Known rows, with every way that one mark hangs from another
q41[q936[q669]]: [ 17  27  43 -12   1  -7  14  -5   8 -36 -10 -21  34   1  24 -26 -15 -20
   9 -29  18 -10  10  23  19  10 -13   9   9  -5  -1  12  22   5 -30 -21
  -2   4 -16  20   8 -12  -9  31 -11  24  38 -24 -50  26  -3  27  14  12
  10 -15 -17  13 -16 -35   8 -25   2  -2   3]
q598[q69[q62 q319]]: [  7  12  40   4 -29 -13  36 -14   1 -36 -40 -11  48   8  -5  -6 -44   7
 -11 -53  24   0  26  35  14 -10  -5   4  27  10  -2   6   8  -4 -18 -15
  10  -3   6  -3   7 -15  10  35  -3  10  62  -9 -20  30  18  25  14 -10
   5 -19  17  31 -56 -27  -4  16   6  -7   5]
q125[q113]: [ 17  10  54   9  -7 -11  -9 -11   1 -26 -12 -10  30  -3   9 -12  -8  -2
  14 -23  16 -22  17  -2  19  18  -4  -3  14   6   4  16   2  11 -24   0
   7  14 -24  20   5  -1  -5  23 -11  19  34 -18 -43   6  -4  33  11  13
  22  -9   0  11 -34 -26 -12   3  -1   8  15]
q113[q41[q936] q125[q36]]: [ -4  20  23   0 -25 -15   4  -3 -13 -25 -26 -23  25   7   8   7   5 -12
 -41 -34  32 -10  34   6  14  22 -27 -36  -6 -20  -7  -4 -14  -3 -23 -21
  22  -2 -33  15  -4 -23 -22  55 -19  11  49 -13 -50  -2  41  12   5   1
  -4 -42  -2   4 -11 -33  32 -20   9 -14   8]
q69[q62[q41]]: [  4  17   8  14  -9 -16   6  -2  -1 -31 -16 -25  45   5   0 -13 -17  -2
   6 -30  28  -4  21  -1  16  -6  -6  16  10   9  14   4  -4  -9  -1 -20
  11   5 -19  10   3 -19  17  40 -22 -21  44 -24 -38  16  25  13  12  13
  11 -10  19  11 -41 -33 -15  -3   3  -8  -4]
q125[q36 q113[q41[q936[q669]]]]: [  9  32  54 -10  -5 -16 -13 -16   7 -13 -18  -8  24   1  25   4  -3 -20
 -16 -37  31 -19  11   4   7  46 -33 -22  -5 -41 -14  -1  10   1 -29 -16
 -20  -7 -48  32  16 -10 -28  40   4  26  49 -16 -54   2  11  29   6  37
  16 -30 -12  18   2 -42  12 -16  -5  -1  10]
q62[q41 q69 q669[q936]]: [  9  14  18  -5 -15 -30  -5  -1   3 -15   1 -46  27  13  19 -40 -10 -22
   3 -33  62  21  20   9  26  25 -15  -1  22   4  17  26  -7  -8  -2 -18
  -1  37 -55  27 -10 -25   1  46 -13 -19  24 -43 -40  19  16  -4  15  12
  20 -27 -16  -7 -21 -59   6 -31  27  -3  -5]
q598[q69]: [ 26  10  40   3 -13 -17   7 -20  -5 -41 -35 -25  41  11  -8 -23 -20  12
   5 -41  22  -2  21  16  31   8  -1   0  18  14   1  14  -2  14 -18  -9
  19   3  -6   7   3  -2  -4  21  -3   9  42 -21 -37  30  14  18  13 -23
  12 -16  11  17 -45 -12   8   1  10  -5   7]
q69[q62]: [  8  18  29  12 -12 -10   5   1   1 -42 -19 -18  46 -10   3 -10 -20  -1
  11 -28  14 -15  28  10  19 -11  -6  16   7  18   4   5   5   8 -13  -9
  13   5   2  14   4 -18   8  33 -23   7  52 -19 -37  14  16  19  13   1
  14  -5   4  12 -43 -28  -9   4   3  -4   8]
q904[q69[q62[q41 q669] q598]]: [ -5   2  17   3 -20 -19  32  11  22 -19 -37 -25  19  10  13 -26 -29   6
  20 -18  44   0  34   7 -23  -8  -7  16  26   2  27  25 -17   3  11  -3
 -11  21 -27   8  -1 -11  20  52 -17 -30  44 -32 -15  19  15   3  27   9
  25 -15  28   7 -45 -58 -20  -7   1 -19  -3]
q125[q36 q113[q41]]: [ 19  18  46  11 -13 -16 -21 -18  -6 -16 -22  -3  25   2   3   9   4   0
  -6 -30  33 -19  25 -13  11  40 -16 -28  -5 -17  -7   2   0   7 -18  -6
   3   6 -46  18  12  -3 -19  36  -2  20  44 -10 -51  -5  18  22   0  17
  16 -18   7  11 -19 -29   8   4  -3  -6  18]
q69[q62[q41[q936] q669] q319 q598]: [-15   5  15 -12 -27   0  58  13  26   8 -16  -7  21   2  11 -12 -47 -19
  -1 -36  47  16  21  31 -27 -10 -16  10  33 -19  25  21   5 -28  -6 -27
 -13   5 -34  10  -2 -23  14  69 -23 -26  56 -16  -6   5  12  24   6  42
   3 -39   6  25 -31 -63  -5 -15   3 -12  -5]
q598[q69[q62]]: [  9  13  36   9 -20 -23  10 -10  -2 -45 -41 -24  53   2 -10 -12 -36  11
   5 -45  20  -9  19  22  26  -7  -8  13  16  11   1   0  -7   8  -5  -7
  17  -4   9  10   3 -16   1  29  -6   4  58 -17 -26  29  20  20  26 -18
  14 -16  17  19 -54 -20  -3   9  10  -3   2]
q598[q69[q62[q41 q669[q936]] q319]]: [-16  17  10   3 -31 -28  29 -11   8 -13 -23 -33  44  17  10 -23 -45  -9
 -11 -60  52  22  10  33  -2   5 -23   5  30   6   2  16  -1 -26  13 -25
 -10   3 -20   2  -3 -25   4  54  -4 -28  59 -21 -23  32  22  11   3  22
  11 -30   9  24 -47 -53   1 -13  14   6 -17]
q41[q936]: [ 13  13  38  -9  -8  -4   7  -1  -3 -31 -16 -21  33  -9  10 -15 -15  -9
   9 -33  17  -2  18  17  29   9  -5   5  10   3  -4  19   5   1 -30 -18
  19   5 -21  22  -5 -16 -11  33 -17  12  28 -20 -41  17   4  22  12   5
  11 -26 -11   4 -24 -26  12 -20  13  -3  14]
q62[q41]: [ 21  14  14   9  -5 -10   2 -10  -2 -29 -12 -26  30  14   0 -24  -2  -3
   9 -21  31   3  23 -10  27   7   0   3  11  12  14  14   1  -2  -9 -20
  14  16 -37   4   6  -6   9  34 -18 -17  26 -28 -44  18  20  11   3   6
   9  -7  12   9 -36 -28  -6 -10   4 -13  -2]
q598[q69[q62[q669[q936]] q319]]: [-10  18  30  -2 -36 -23  28 -16  12 -21 -23 -28  44   3   9 -12 -56  -5
  -7 -59  38  12  14  48   0   1 -19   7  26  14  -6  15   8 -11   4 -15
  -7   2   2   5  -4 -22 -10  44  -3   1  66 -15 -23  32  13  20   8   7
  11 -31  -1  25 -51 -46   8  -7  11  11  -9]
q125[q36 q113]: [ 25  13  53  11  -9  -6 -22 -19  -4  -9  -5   8  27  -2   9   5  -9  10
  15 -32  23 -25  27 -13  18  27  -2 -10   3  -7 -10   7  -1   9 -27  -5
  13   7 -32  29   8  -6 -20  29  -4  25  43 -14 -47  -3   3  29   4  16
  24 -12   3   6 -40 -28  15  13  -5   0  30]
q669[q936]: [ 19  25  30   1 -17 -16  -3  -9  -2 -38 -12 -36  38  -2   8 -27  -9  -2
  15 -31  22  -6  12  11  33  17  -4   0   2  20  -2  23   7   0 -15 -15
  14   9 -16  10  -4 -11  -8  23 -22  -1  35 -18 -47  15   9  13   9   4
  21 -16  -3  -5 -37 -27  20 -18   9  11   7]

Rows
[-16  11  18 -11 -39 -20  54   9  23  -7 -36 -22  14   9  18 -31 -39  -3
   6 -36  51   6  25  26 -32   0 -11   1  35  -5  19  34  -4 -22   5 -13
 -15  18 -31  -1  -3 -18  21  50 -17 -33  53 -26 -11  20  13   7   9  32
  27 -26  23   5 -48 -72  -5 -17  11  -4  -5] => q904[q69[q62[q41 q669[q936]] q319 q598]]
[ 17   6  29 -12  -6 -18   6   3  -6 -17 -18 -31  29   9  13 -34  -6 -19
  -8 -32  44  19  17  11  40  16  -3  -2  22 -21  12  17 -14 -11 -28 -28
  17  25 -56  29  -6 -30   2  48 -11 -10  15 -40 -38  19  18   0  24   5
  15 -39  -7  -4 -17 -43   9 -21  29 -11   7] => q62[q41[q936] q69]
[-11  12   9   8 -17  -3  32   1  15 -10  -4 -11  25  12  10  -7 -33 -17
  -6 -35  42  13  32  10  -9 -12 -11  10  26  12  16  13  14 -15   3 -16
 -11  14 -29   3   2 -22  14  57 -14 -17  48 -22 -27  24  16  18  -3  28
   4  -6   5  33 -36 -53 -23  -9   3 -13  -8] => q69[q62[q41 q669] q319]
[  6  11  19   0 -28  -2  55   5  16  -4 -30  -4  23   8  -7 -17 -31  -4
   7 -30  37   1  24  17 -15 -15   3   4  23  -9  27  11   3 -21 -12 -25
   0   7 -26  -8  10  -9  32  48 -29 -23  58 -14  -5   2  25  17   5  27
  12 -21  29  24 -53 -47 -14  10  -7 -12   0] => q69[q62[q41] q319 q598]
[-11  14  33 -11 -45 -14  57  10  27 -14 -38 -17  18  -7  20 -24 -51   2
  12 -37  38  -2  30  40 -30  -4  -5   0  29   2  10  36   4  -7  -5  -4
 -14  15  -7   3  -4 -14  15  44 -16  -6  57 -18 -10  20   4  13  19  15
  23 -29  13   8 -54 -64   1 -11   9  -2   8] => q904[q69[q62[q669[q936]] q319 q598]]
[ -6   5  11   2 -25  -1  54   8  28   3 -16  -7  16   7   3 -14 -40 -12
   9 -26  48   8  34  19 -28 -14  -7   8  33   1  32  19   8 -16   1 -20
 -15  15 -27  -1   7 -10  21  59 -25 -20  59 -18  -4   8  18  19   1  33
   6 -16  17  31 -45 -60 -21  -1  -5 -20  -6] => q69[q62[q41 q669] q319 q598]
[ -8   3  21  -1 -29  -7  62  10  26  -9 -40  -6  11  14  12 -20 -40   1
   5 -26  48   6  40  15 -36 -12   2   2  38  -2  25  28  -2  -7   0 -11
 -14  23 -27  -6   2 -10  28  57 -11 -22  50 -28  -6  24  12   8  11  18
  18 -19  29  22 -48 -66 -21  -6   3 -24   0] => q904[q69[q62[q41 q669] q319 q598]]
[ 10  11  37   0 -33   2  56   4  19 -17 -30   3  25  -6  -5  -9 -41   2
  10 -27  26 -12  30  31 -11 -20   4   2  24   5  18  13  14  -4 -22 -14
   4   6  -1  -5  10  -5  24  40 -27   6  66  -8  -4   2  15  25  11  11
   9 -15  19  26 -57 -43  -7  16  -7 -11  13] => q69[q62 q319 q598]
[ 15  -4  31 -10 -22  -4  47  10  18   8 -12  -7   0  19   7 -37 -24 -17
   3 -19  66  26  33  19  -6   2   6 -11  43  -9  37  30   0  -9 -19 -17
  -8  42 -59   6   1  -6  20  57 -15 -10  36 -30  -4  10  14   2   7  14
  10 -27   1  23 -36 -67 -12  -6   9 -26   1] => q62[q41 q69[q319 q598] q669]
[ -4  21  31 -10 -19 -18  43 -12  11 -22 -37 -16  47  20  12 -20 -45 -21
 -21 -60  39  14   4  43   2  -2 -26  11  30 -27   1   2   8 -23 -14 -36
 -11 -11 -16   4  13 -27   8  48   2  -7  58 -18 -26  42  21  22  13  23
   6 -31   7  38 -32 -46  -6 -11   9  -3 -18] => q598[q69[q62[q41[q936[q669]]] q319]]
[ 25   4  51 -15 -29   2  58   0  12 -21 -52   0   4   8   4 -28 -24  11
  14 -24  31 -11  39  21 -11  -4  19 -12  27   2  10  34  10   9 -33  -5
   7  20 -19 -13   7   8  22  29 -11  10  37 -19 -14  23   0  14  10  -8
  16 -19  26  12 -54 -39  -2   4   3 -20  21] => q904[q69[q319 q598]]
[ -3   7   7   8 -20  -9  24   9  23 -13 -16 -24  25   0   1 -19 -30  -7
  23 -18  45   2  25   9 -12  -9 -13  21  24   5  34  16  -7  -5  10 -13
  -9  12 -26  14   0 -10  16  53 -27 -31  59 -23 -13   0  20  15  14  25
  15 -14  14  15 -43 -54 -17  -8  -8 -13 -12] => q69[q62[q41 q669] q598]
[  6  22   4   4 -13 -19  -5  -7   7 -18   4 -42  26  13  15 -32  -7 -14
  11 -32  44  11  14   1  14  20 -19   6  17  16  11  27   1 -12   5 -18
  -5  18 -42  15  -6 -17 -10  44 -17 -28  30 -30 -48  15  13  11   0  22
  16 -16  -9   0 -27 -47   4 -34  12   0 -11] => q62[q41 q669[q936]]
[ -2  20  27 -16 -22   2  62   5  25  -7 -28  -6  27   6  14 -24 -39 -22
   2 -35  40   0  10  36 -17 -10 -17   9  26 -29  20   6  13 -29 -18 -37
 -17  -2 -27   4  15 -15  23  56 -25 -13  62 -16 -10  11  15  24  11  46
  11 -30  11  34 -31 -57  -8 -12  -5  -7 -10] => q69[q62[q41[q936[q669]]] q319 q598]
[ 15   4  42 -20 -35 -10  40   7  22   1 -10 -20   9   0  14 -41 -31 -17
  11 -28  57  17  26  40   2  11   0 -17  34  -2  19  34  10  -8 -26 -15
 -10  35 -40  12  -2 -10   1  47 -15  11  47 -22  -6   7   5   5  10  11
  18 -36 -13  10 -37 -66  15 -12  18  -5  10] => q62[q69[q319 q598] q669[q936]]
[ 21  11  42 -30 -17  -2  56   9  19   1 -24 -10   9  19  20 -43 -23 -28
  -6 -28  56  20  15  37   2   7  -2 -11  37 -43  25  20  12 -19 -38 -37
 -13  22 -58  13  12 -12  20  49 -14   2  40 -32 -13  15  17   8  17  30
  12 -39  -4  23 -19 -65   1 -18  10 -19  -1] => q62[q41[q936[q669]] q69[q319 q598]]
[ -9  27  17   5 -21 -25  -1   2  12 -33  -2 -33  44 -12  19 -17 -32 -13
  15 -35  29  -8  16  22  11   2 -24  17   8  27   2  15   5  -2   5  -6
  -7   9  -6  23  -9 -26  -9  43 -19  -4  54 -18 -39  18   9  20  13  15
  18 -16 -13   5 -40 -48   5 -18   7  10  -1] => q69[q62[q669[q936]]]
[ -5  16  36 -23 -28  -8  74  11  24 -16 -54  -5  18  12  24 -30 -40 -13
  -3 -36  40   0  18  36 -25  -6  -6   7  33 -34  14  17   5 -19 -21 -27
 -18   5 -24   1  12 -17  32  49 -12 -11  54 -24 -14  30   9  15  21  30
  22 -28  20  22 -36 -63  -9 -14   3 -15  -1] => q904[q69[q62[q41[q936[q669]]] q319 q598]]
[ 22   6  40 -16 -26 -21  15   5  13 -14  -9 -32  16  -4  14 -43 -22 -13
  23 -20  51   7  21  32  16  18  -5  -7  26   2  25  29  -7   6 -17 -10
  -5  35 -40  28 -11 -10  -3  40 -19   4  44 -29 -15   2   8   2  24   4
  27 -34 -16  -2 -33 -60  17 -20  21   1   6] => q62[q69[q598] q669[q936]]
[ -9  30  28 -10 -13 -14  20   1   3 -50 -27 -45  23  15  20 -19   5 -34
 -40 -22  30 -12  21  22   7  12 -34 -20   6 -10   7   2  11   3 -16 -21
  -4   1 -18   3   3 -16  -8  46 -19  13  54 -19 -51  16  28  19  11  10
  -6 -25  -8  16   4 -37   0 -43   3 -12 -20] => q113[q41[q936[q669]] q125]
[  5  -3  31 -22 -25  -3  53  12  19  14 -16 -10   5  11  15 -36 -31 -27
  -3 -30  63  30  24  34  -6  11  -4 -10  43 -30  29  30  -2 -24 -27 -27
  -8  31 -66  18  -5 -20  10  64 -12 -11  32 -32  -4   5  11   4  10  25
   6 -49 -11  16 -21 -67   3 -21  20 -20   0] => q62[q41[q936] q69[q319 q598] q669]
[  7  22  22  12 -26 -15  -4 -11 -10 -30 -23 -21  23  13   2   2  11  -1
 -30 -27  33 -17  44  -8  10  17 -16 -37  -9  -1   3  -6  -7   7 -16 -12
  25   4 -26   2   1 -10  -9  47 -21  11  58 -14 -50   0  45  10   3 -10
  -2 -21  13   9 -26 -30  19  -7   1 -24   6] => q113[q41 q125[q36]]
[ 34  -1  52 -12 -28   0  47   5  10  -9 -31  -1   8   7  -4 -32 -23  -6
   7 -25  42   7  35  29  13   0  17 -18  34  -7  24  23   7   1 -44 -15
  10  30 -35   4   5   3  22  36 -18  19  42 -21  -5   6  17   6  13  -5
  14 -27   5  17 -46 -45   1  10  14 -20  20] => q62[q69[q319 q598]]
[ -8  10  18  11 -25 -14  34 -12  11 -14 -25 -18  38  22   2 -12 -44  -4
 -13 -49  48  18  25  26  -5  -5 -17  12  37   8  11   8   2 -13   7 -18
  -7   8 -18   2   1 -23  11  55   2 -17  57 -23 -20  33  24  19   3  10
   1 -20  13  38 -45 -46 -15   0   5 -14 -15] => q598[q69[q62[q41 q669] q319]]
